Known rows, with every step that occurs
bemu > raseb > kodebot > zavod: [ 18 -54  23  19  20   2  40 -16 -17  -4 -16  25   9  21 -15  -2  -3 -61
 -25 -17  -3 -15 -11  -5]
fara > kifo > bemu: [ -7  28 -18 -11  -8 -14   7 -24 -59 -62 -11   8  -9  -6  23  19 -10   1
  -3  -9  -3  18  42 -18]
zavod > fara > kifo > bemu > natif > raseb: [-28  18 -50 -19  -3  18 -47   6  -4  18  16 -10 -26  24  32  50  14  22
  34 -36  -6  26 -20  21]
zavod > fara > kifo > bemu: [ -4  40 -35 -12 -12 -24 -18  28 -16 -15   2 -23  -9 -13  19  18  10  16
   8   3  -4  13  14 -18]
raseb > kodebot > zavod > fara > kifo: [ 36  14  15   6  12 -26 -14  11  32  17 -10  14   2 -15  13  -1 -21 -14
 -32   8 -25 -15 -25  -8]
zavod > fara > kifo: [  3  16  -5 -19  10 -20 -24  36  13  29   5 -27  -3 -16  15 -32  33   7
  17  -4  -3   7  -5 -10]
kifo > bemu > natif > raseb > kodebot: [-44 -54 -47  19  -2  55 -18 -58 -28 -59  34  44 -18  40   3  46 -19  -5
 -11 -24   4  12 -31   9]
natif > bemu > kifo: [-36 -48 -52 -19 -21  40  49  13  -4 -16  -3  -5  57  21  14 -62  16 -23
  -7  28  -5 -14  11 -17]
natif > raseb > kodebot > zavod: [-32 -58  41  -1 -17  26  -9 -24   4  13  -6  48  20  33 -22 -10 -25 -27
 -46 -10 -26 -20 -40   8]
kodebot > zavod > fara > kifo > bemu > raseb: [ 19  43  10 -25 -16 -34   3  39  -3  42 -49 -22 -17   3  24  39  -3  -8
  22 -16 -18  -5  31  13]
natif > bemu: [-32 -51  -6  20 -18  55  24  14 -22 -33   5  -1  35  19  13 -36  37  -2
 -33  44   3  -1  28 -20]
kifo > bemu > raseb: [-21 -29 -16  19 -12   6  42  -8 -60 -54  -6   1  -4  26 -14  19  14 -31
   4 -16  19  13  35 -12]
bemu > raseb: [ -4 -54  23   9  15   9  34   4 -34  -2  -7  -4   5  29 -19 -35  41 -41
   4 -27  19  -6  15  -2]
bemu > fopi > kodebot > zavod > fara: [ 42   8  27   8  -8 -12  -5  55  62  69  -1 -48  11 -52 -29 -93  11  41
  34  12  60   1 -28  10]
bemu > natif > raseb: [-55 -73  16 -20  -1  57 -42 -28  23  -1  19  24   5  75   6 -26  22  -1
  30 -28   3  -7 -37  44]
bemu > natif > kodebot: [-14 -28  12 -28  22  47  -8 -30  49 -13  32  14   7  28 -19   2  27  19
  18  33   4  -6   9  26]
kifo > bemu: [-14 -23   1   6 -35   3   9 -12 -41 -91   1   5   7  23 -23  -4  -7   3
 -13   9  12  -7  40 -13]
bemu > raseb > kodebot: [  1 -70 -16  48  35   9  45 -17 -39 -13  12  20   4   7 -24  -8  26 -62
 -36 -31  12   7 -27 -26]
raseb > kodebot > zavod > fara: [ 11 -22  36  15  -7   0 -21  14  50  -2   1  15  12   2 -18 -29  -8 -17
 -38  30  -9 -26 -23  -9]
natif > kodebot > fopi: [-32  40  81  -1   7 -42   9 -14  22  19  15   2  27  12 -86 -29  10  35
 -15  37 -19 -54  46  10]
fara > kifo: [  2   4  19 -27  12 -15  -2 -12 -26 -21  -3   7   7   0  21 -32  12 -10
  11 -20  -7   5  17 -15]
kifo > bemu > fopi > kodebot > zavod > fara: [ 26  25 -16  23 -29 -18   3  41  17  14   2 -41  -2 -45 -30 -32 -16  46
  28  16  54  11   1  -3]
fopi > kodebot > zavod: [ 50 -30  40 -23 -17   5  -1  10  44 -27   8 -20  38 -20  -7 -79 -41   8
   9  27  23 -39  22  10]
fara > kifo > bemu > fopi: [ -9  41 -15  10   1 -26  16  -9 -68 -12 -12  -3 -14 -17   6  14  18  13
  19 -30  25  44  14 -22]
kodebot > zavod > fara > kifo: [ 26  36  53 -41 -21 -30 -30  41  50  40 -29 -14   1   7  17 -30   0   6
  13  12 -18 -28  10  16]

Rows
[ 26  34 -13  11  -7 -25  -7   5   9 -19 -12  14  -6 -23  15  39 -40 -10
 -36  12 -26  -7  -7 -21] | raseb > kodebot > zavod > fara > kifo > bemu
[ 15 -40  52   7  -7  -1   8 -26  22 -48  -4  33  16  11 -17 -29 -30 -26
 -45  22 -10 -29  -6  -8] | raseb > kodebot > zavod
[ 45  42 -16 -18 -19 -18  -8  33  33  -9   6 -42   2 -54  21 -18 -47  32
  16  15  12 -13  20   1] | fopi > kodebot > zavod > fara > kifo > bemu
[ 16  37   6 -39 -20 -12 -43  19  39  -1 -24  -9 -26  29  55  31 -19  24
  39  13 -17 -20  18  35] | kodebot > zavod > fara > kifo > bemu > natif
[ 54  20  13 -25   4 -15 -20  40  54  23  10 -44  13 -53  22 -53 -31  21
  26  16  13 -13   0   8] | fopi > kodebot > zavod > fara > kifo
[ 24  46 -64  17  15 -18  -5  37 -13  31  25 -56 -11 -82   0 -14  12  41
  35 -14  49  48 -15 -19] | zavod > fara > kifo > bemu > fopi > kodebot
[ 48  43  12  -1  16 -26   2  49  39  81  -9 -54  -1 -70   6 -69   8  34
  49 -11  45  22 -27   6] | bemu > fopi > kodebot > zavod > fara > kifo
[-38 -86 -13   8  24  57 -40 -49  20 -19  39  43   3  45   7   4   3 -17
  -2 -29   4   8 -68  19] | bemu > natif > raseb > kodebot
[-24  -1   1  32 -34 -14  18  -2 -46 -33  -9  -4  -6   2 -39 -18  23  23
   9  -8  43  24  13 -23] | kifo > bemu > fopi
[  9  24 -76  36  25 -12  22  15 -48   3   1  -8 -27 -31  15  57  12 -23
 -11 -30   0  40 -16 -36] | zavod > fara > kifo > bemu > raseb > kodebot
[-35 -23 -10  77  29  15  65  -5 -63  11   4  12  27   3  -6   3  49 -32
 -40  15 -15  -9   2 -11] | natif > bemu > raseb > kodebot > fopi
[ -8  29 -57 -17   7   1 -40  14   4  -8   9 -18 -21   3  43  37  15  23
  41  -4   5  18  -3   5] | zavod > fara > kifo > bemu > natif
[ 12  44  30 -52  23  11 -32   4  76  52  -8  -6 -17   8  20  30   8  25
  35  28 -21 -11  14  46] | bemu > natif > kodebot > zavod > fara > kifo
[ 17  42 -46  16  12 -19  23 -14 -61 -12  19 -25 -12 -70   6  -9  -8  25
  36 -28  43  59   7 -32] | fara > kifo > bemu > fopi > kodebot
[ 41  54 -12  -5  -1 -28  23  -3 -35  -1 -11 -21 -11 -58  19  -3 -31  22
  33 -14  31  35  22  -9] | fara > kifo > bemu > fopi > kodebot > zavod
[  4   6  86 -37 -24   0  11  -5  46   7 -18   3  19  18 -56 -17  -8  11
 -25  53 -16 -37  45  17] | natif > kodebot > zavod
[ 11  77  27 -42 -24 -19   0  18  28  32 -15 -19  -4 -20 -21  54 -21  32
 -16  45 -34  -7  49   7] | natif > kodebot > zavod > fara > kifo > bemu
[-26 -51   1  -4   7  46 -61  -9  67  33  11  25 -10  48  11   2  -5  -8
   1 -16 -10 -18 -75  36] | bemu > natif > raseb > kodebot > zavod > fara
[-36  21  66 -17  30 -16 -21 -27  44  10  23  10   4  37 -41 -10  16  38
  18  31 -11 -42  18  38] | bemu > natif > kodebot > fopi
[ -4 -53 -12  47   8  48  69  -1 -34   6 -23  21  23  10  22  14  18 -57
 -57  18 -12   1   1 -14] | natif > bemu > raseb > kodebot > zavod
[-12  -6  12 -13  -7   7 -31  -1  12  56  -5  27   4  -2   6  16 -22 -11
 -31 -23 -37  -3 -51   9] | natif > raseb > kodebot > zavod > fara > kifo
[-63 -16 -17  32   3   5 -22 -57 -23 -43  28  38 -14  49  -7  37 -23  18
  -3 -20  -9 -22 -24  21] | kifo > bemu > natif > raseb > kodebot > fopi
[ -1  55 -40 -24  16   8 -22   9  15   9  19 -18 -28 -10  13  67   9  31
  27  17  -9  27  10   8] | zavod > fara > kifo > bemu > natif > kodebot
[  9  59   3 -44   0  -1   0 -37  -5 -25 -15  15 -23  10  24  74 -32  19
  21   6 -31   8  50  29] | fara > kifo > bemu > natif > kodebot > zavod
[  8 -12 -24  38 -12  -9  22   8 -22 -25 -13   5 -11   5 -17  52 -19 -32
 -29   0   0  -3  -5 -19] | kifo > bemu > raseb > kodebot > zavod > fara
[ 34  -5   4  20  36 -16  23   9 -10  51 -20   2 -11 -14  18  27   9 -53
 -15 -27 -15  -1 -29 -15] | bemu > raseb > kodebot > zavod > fara > kifo
[-43 -76   0  24  -1  40  -7 -36 -17 -11  27  37  21  17 -32 -13   4 -22
 -54 -23  -7   6 -50 -16] | natif > raseb > kodebot
[ 22  25 -20  13  19 -22  40 -24 -69 -31 -26  20 -18 -13  29  67 -27 -46
 -19 -40 -18  17  20 -19] | fara > kifo > bemu > raseb > kodebot > zavod
